Each row was made from one path, in order. Every step used is in the known rows, and no mark comes twice. Write each row's path.
Known rows
feru, deta: [-.39,.16,.00,-.13,.05,.17,-.32,.07,-.29,.32,.00,.07,.45,-.15,-.01,.08,.35,-.16,.25,-.08,-.39,-.17,.05,.18,-.11]
pizur, foser, sefu, remike, petusuf: [-.04,.09,.12,-.11,.20,.02,-.30,-.11,.02,-.22,-.12,-.09,-.03,-.20,-.06,.14,.05,.02,.03,-.07,-.04,-.17,-.04,.03,-.21]
sefu, remike, petusuf, lelab, zimad: [.00,-.33,.05,-.14,.04,.33,-.31,.08,.12,.01,.07,.05,-.47,-.17,-.10,-.09,-.32,-.07,.26,.08,-.09,-.11,.12,-.02,-.23]
petusuf, lelab: [.01,-.11,-.05,-.04,-.13,.20,-.16,.13,.39,.12,.26,.13,-.17,-.05,-.09,.07,-.17,-.49,.33,.07,-.22,-.14,.16,.00,-.12]
pizur, foser, feru: [-.34,-.21,.12,.06,.00,.11,-.19,.32,-.28,.33,.07,.02,-.14,-.12,.17,-.01,.05,-.18,.17,-.20,-.21,-.18,.13,.24,-.41]
lelab, zimad: [-.21,-.24,.06,-.11,.31,.26,-.32,.21,-.28,.08,.06,.09,-.18,-.16,-.14,-.15,-.17,-.27,.29,.00,-.17,-.02,.13,-.04,-.33]
feru, foser, sefu, remike, petusuf, lelab, zimad: [.03,-.27,.04,-.11,.08,.35,-.30,.15,-.01,.07,.05,.05,-.39,-.13,.00,-.18,-.15,-.06,.21,.03,-.03,-.07,.11,.06,-.29]
remike, petusuf, lelab: [.12,-.10,-.02,-.05,-.23,.13,-.25,.07,.47,-.06,.11,.05,-.26,-.15,-.22,.18,-.11,-.36,.22,.09,-.12,-.16,.14,.07,.00]
petusuf, remike, sefu, foser, feru, deta: [-.46,.24,.05,-.02,-.25,.36,-.18,.10,.00,.52,-.14,-.01,.22,-.06,.30,-.02,.38,.41,.15,-.22,-.26,-.21,.02,.41,-.22]
sefu, foser: [-.29,-.01,.07,.00,.36,.15,-.16,-.25,.00,.12,.00,-.07,-.01,.10,-.05,.03,.28,-.07,.21,-.16,-.16,.00,.08,.22,-.05]
lapiles, foser: [-.15,.10,.07,-.08,.20,.15,-.32,.25,-.70,.35,.20,.03,.03,.04,.00,.11,.26,-.15,.22,-.04,-.35,-.09,.04,.02,-.49]
lelab, petusuf, remike, sefu, foser, pizur: [-.31,.15,.07,.04,.17,.34,-.14,-.03,.59,-.29,.09,-.10,-.30,.14,.23,.15,.05,.13,.14,-.19,-.22,-.04,.12,.31,-.11]
petusuf, lelab, zimad: [-.07,-.34,.00,-.10,.06,.35,-.26,.24,.02,.18,.17,.11,-.39,-.09,-.09,-.17,-.27,-.28,.32,.06,-.16,-.06,.18,-.04,-.31]
lelab, petusuf, remike, lapiles, foser, sefu: [-.06,.38,-.01,-.06,-.14,.17,-.17,.55,-.56,.27,-.03,.00,-.11,.04,.20,-.14,.03,.14,.06,-.14,-.21,-.07,-.03,-.15,-.79]
remike, petusuf: [-.01,.04,.06,-.06,.09,-.01,-.37,.01,.06,-.28,-.10,-.03,.03,-.27,-.35,.26,.05,-.27,.14,.01,-.11,-.10,.06,.08,.03]
pizur, foser, lapiles, remike: [-.28,.34,.07,-.03,.09,-.03,-.20,.03,.07,-.03,.00,.11,-.02,-.11,.32,-.10,-.27,-.19,.19,-.17,-.49,-.15,.04,.00,-.38]
foser, sefu: [-.14,.32,.01,.00,.09,.15,-.14,.33,.03,.14,.01,.10,.29,-.03,.01,-.06,.10,-.46,.14,-.08,-.17,-.03,.04,-.06,-.47]
sefu, remike: [-.23,.01,.09,-.17,.45,.15,-.17,-.25,.08,-.19,.15,.04,.11,-.21,.06,.11,-.25,-.15,.32,-.01,-.19,-.18,-.01,-.09,-.20]
lapiles, remike, petusuf, lelab: [.11,.07,-.02,-.03,-.20,.16,-.27,-.05,.67,-.12,.06,.06,-.24,-.20,-.08,.16,-.23,-.24,.22,.04,-.20,-.17,.13,.09,-.04]
foser, lapiles, remike, petusuf, lelab: [.09,.10,-.02,-.04,-.34,.12,-.22,.03,.69,-.13,.05,.09,-.25,-.16,.00,.12,-.30,-.26,.23,.05,-.26,-.18,.11,.05,-.07]
lapiles, remike, sefu, foser: [-.26,.33,.11,.09,.28,.27,-.18,-.26,.46,-.07,-.16,-.03,-.05,.29,.16,-.07,.13,.12,.15,-.18,-.16,-.03,-.04,.23,-.26]
lelab, petusuf, remike, sefu, foser, zimad: [-.28,-.11,.08,.00,-.13,.36,-.20,-.13,.27,-.17,-.12,.15,-.23,.03,-.18,-.20,-.10,-.10,.13,-.09,.06,-.10,.10,.19,-.26]
lelab, petusuf: [.05,-.12,.02,-.05,.30,.09,-.30,.30,-.09,-.46,-.07,.16,-.20,-.23,-.28,.03,-.24,-.17,.06,-.01,-.17,-.06,.13,-.06,-.32]
feru, foser, pizur: [-.33,-.05,.04,.02,.37,.24,-.26,.04,-.01,-.21,.33,-.02,.10,-.08,.19,.22,.21,-.50,.35,-.14,-.33,-.02,.21,.37,.06]
pizur, foser, sefu: [-.18,.13,.06,.01,.20,.05,-.19,.35,-.36,.31,.05,.04,.08,.09,.11,-.14,.29,-.34,.01,-.18,-.15,-.08,.04,.01,-.56]

Write each row's path
[-.45,.12,.06,-.11,.08,.22,-.23,.08,-.19,-.07,.29,-.12,-.16,.06,.36,.25,-.08,-.11,.40,-.13,-.50,-.11,.06,.10,-.35] : sefu, remike, lapiles, foser, pizur
[-.37,.10,.07,-.04,.16,.25,-.27,.17,-.10,.06,.35,-.05,-.03,.04,.22,.30,.16,-.29,.31,-.11,-.48,-.07,.15,.21,-.26] : lapiles, foser, pizur
[-.13,.36,.04,-.01,.05,.20,-.20,.44,-.44,.39,.06,.06,.20,.10,.14,-.05,.28,-.24,.10,-.10,-.25,-.03,.00,-.05,-.69] : lapiles, foser, sefu
[.11,-.10,.00,-.11,-.13,.18,-.22,-.11,.55,-.14,.14,.02,-.26,-.18,-.11,.19,-.22,-.20,.24,.09,-.12,-.21,.08,.03,-.01] : sefu, remike, petusuf, lelab
[.10,.08,-.04,-.11,.12,.17,-.19,.25,-.09,-.14,.03,.06,-.32,-.42,-.16,.03,-.23,.29,-.01,-.08,-.03,-.17,.14,-.09,-.20] : lelab, petusuf, remike
[-.39,-.04,.11,.09,-.03,.25,-.09,.05,.16,.27,-.05,-.02,-.04,-.07,.18,.02,.08,.01,.26,-.21,-.17,-.07,.12,.34,-.23] : sefu, foser, feru
[-.30,.20,.09,-.01,-.19,.05,-.02,.15,.20,-.06,-.06,.07,-.04,.28,.15,-.16,-.06,-.20,.22,-.08,-.32,-.05,-.04,.02,-.29] : remike, sefu, foser, lapiles
[-.15,.50,.08,.08,.10,.26,-.27,.07,.60,-.32,-.12,.14,.06,.12,.12,-.03,-.24,-.23,.20,-.03,-.24,-.13,-.08,.00,-.46] : lapiles, remike, sefu
[-.35,.05,.08,.00,-.30,.19,-.19,.44,-.48,.36,.03,-.01,-.14,-.08,.27,.03,-.11,.00,.34,-.14,-.34,-.15,.04,.13,-.62] : remike, lapiles, foser, feru
[-.30,.12,.02,-.10,-.03,.23,-.24,.27,-.25,-.09,.24,-.11,-.35,-.02,.28,.21,-.11,.07,.26,-.15,-.44,-.10,.11,.11,-.37] : lelab, petusuf, remike, lapiles, foser, pizur
[-.04,.04,.11,-.14,.23,.04,-.33,-.23,.16,-.40,-.08,-.07,.00,-.32,-.19,.26,-.10,-.04,.16,.01,-.09,-.17,-.01,.02,-.02] : sefu, remike, petusuf
[-.14,.45,-.01,-.06,-.15,.17,-.16,.47,-.56,.41,.03,-.02,.01,.07,.23,-.11,.10,.01,.13,-.14,-.23,-.08,-.04,-.13,-.74] : petusuf, remike, lapiles, foser, sefu
[-.09,.15,-.01,-.15,-.09,.12,-.27,.38,-.90,.22,.08,-.06,-.38,-.03,.10,-.01,-.09,.30,.19,-.09,-.29,-.14,-.02,-.13,-.60] : lelab, petusuf, remike, lapiles, foser
[-.31,.44,.06,-.01,.08,.08,-.12,-.16,.37,-.08,-.08,.08,.06,-.07,.32,-.08,-.25,-.09,.26,-.18,-.46,-.07,.03,.07,-.25] : sefu, foser, lapiles, remike
[-.21,.17,-.09,-.15,-.18,.03,-.14,.19,-.34,.00,.02,-.09,-.27,-.20,.03,-.03,-.39,.02,.34,-.10,-.20,-.17,.00,-.20,-.24] : petusuf, remike, lapiles
[-.18,.54,.08,.06,-.10,.18,-.19,.17,.60,-.34,-.13,.18,.04,.17,.22,-.11,-.34,-.26,.21,-.03,-.33,-.13,-.10,-.06,-.51] : foser, lapiles, remike, sefu
[-.19,.26,.10,-.14,.31,.22,-.14,-.01,-.16,.11,.12,.02,.16,-.04,.28,.00,-.04,.03,.19,-.06,-.20,-.15,-.07,-.11,-.58] : lapiles, foser, sefu, remike
[.11,-.09,.03,-.09,-.13,.15,-.21,-.01,.41,.01,.11,.00,-.32,-.08,.00,.09,-.09,-.13,.12,.02,-.08,-.22,.06,.04,-.17] : pizur, foser, sefu, remike, petusuf, lelab
[-.16,.18,.08,-.09,.46,.22,-.13,-.10,-.11,-.08,.11,.05,.24,-.12,.25,-.05,.00,-.12,.22,-.09,-.10,-.11,-.03,.00,-.35] : feru, foser, sefu, remike
[-.45,.26,.10,.08,.22,.33,-.16,-.21,.72,-.24,.08,-.09,-.09,.21,.33,.17,.07,-.08,.25,-.21,-.35,-.02,.09,.35,-.10] : lapiles, remike, sefu, foser, pizur
[-.11,.33,.09,-.03,-.03,-.02,-.30,-.17,.37,-.32,-.23,-.03,-.04,-.23,-.01,.13,-.10,.00,.12,-.10,-.27,-.09,.02,.13,-.06] : sefu, foser, lapiles, remike, petusuf
[-.26,.44,.04,-.03,.02,.04,-.17,.00,.34,-.17,-.02,.15,.13,-.18,.25,-.04,-.39,-.28,.30,-.11,-.50,-.11,.04,-.04,-.31] : foser, lapiles, remike
[.12,-.01,.00,-.09,-.20,.19,-.19,-.03,.57,-.08,.10,.03,-.21,-.14,-.04,.13,-.18,-.18,.19,.07,-.08,-.19,.07,.02,-.12] : foser, sefu, remike, petusuf, lelab
[-.04,.30,.07,-.02,.13,.03,-.41,-.16,.32,-.36,-.18,-.02,.05,-.34,-.15,.23,-.10,-.11,.13,-.06,-.20,-.12,.05,.11,-.04] : lapiles, remike, petusuf
[.13,.02,.02,-.10,-.20,.21,-.21,.03,.37,.04,.13,.01,-.26,-.08,.01,.14,-.09,-.07,.17,.06,-.13,-.19,.05,.02,-.22] : lapiles, foser, sefu, remike, petusuf, lelab
[-.09,.25,.10,-.05,-.01,-.08,-.35,-.04,.15,-.29,-.17,-.01,-.09,-.25,-.01,.11,-.12,-.07,.07,-.10,-.28,-.14,.02,.09,-.14] : pizur, foser, lapiles, remike, petusuf
[-.18,.23,.07,.05,.17,.28,-.11,-.14,.27,.07,-.08,-.08,-.17,.23,.07,-.06,.23,.28,.08,-.16,-.02,-.07,-.02,.19,-.18] : petusuf, remike, sefu, foser
[-.43,.13,.10,.06,.19,.32,-.15,-.12,.60,-.21,.13,-.10,-.10,.25,.24,.17,.15,-.18,.27,-.17,-.30,-.02,.10,.33,-.07] : remike, sefu, foser, pizur
[-.46,.16,.06,-.07,-.23,.29,-.29,.28,-.50,.63,-.02,.05,.33,-.13,.27,.07,.40,.15,.23,-.15,-.44,-.21,.05,.33,-.37] : lapiles, foser, feru, deta
[.02,-.21,.06,-.14,-.01,.37,-.30,.20,-.05,.18,.06,.04,-.45,-.07,.02,-.15,-.18,.05,.18,.05,-.10,-.09,.08,-.02,-.45] : lapiles, foser, sefu, remike, petusuf, lelab, zimad
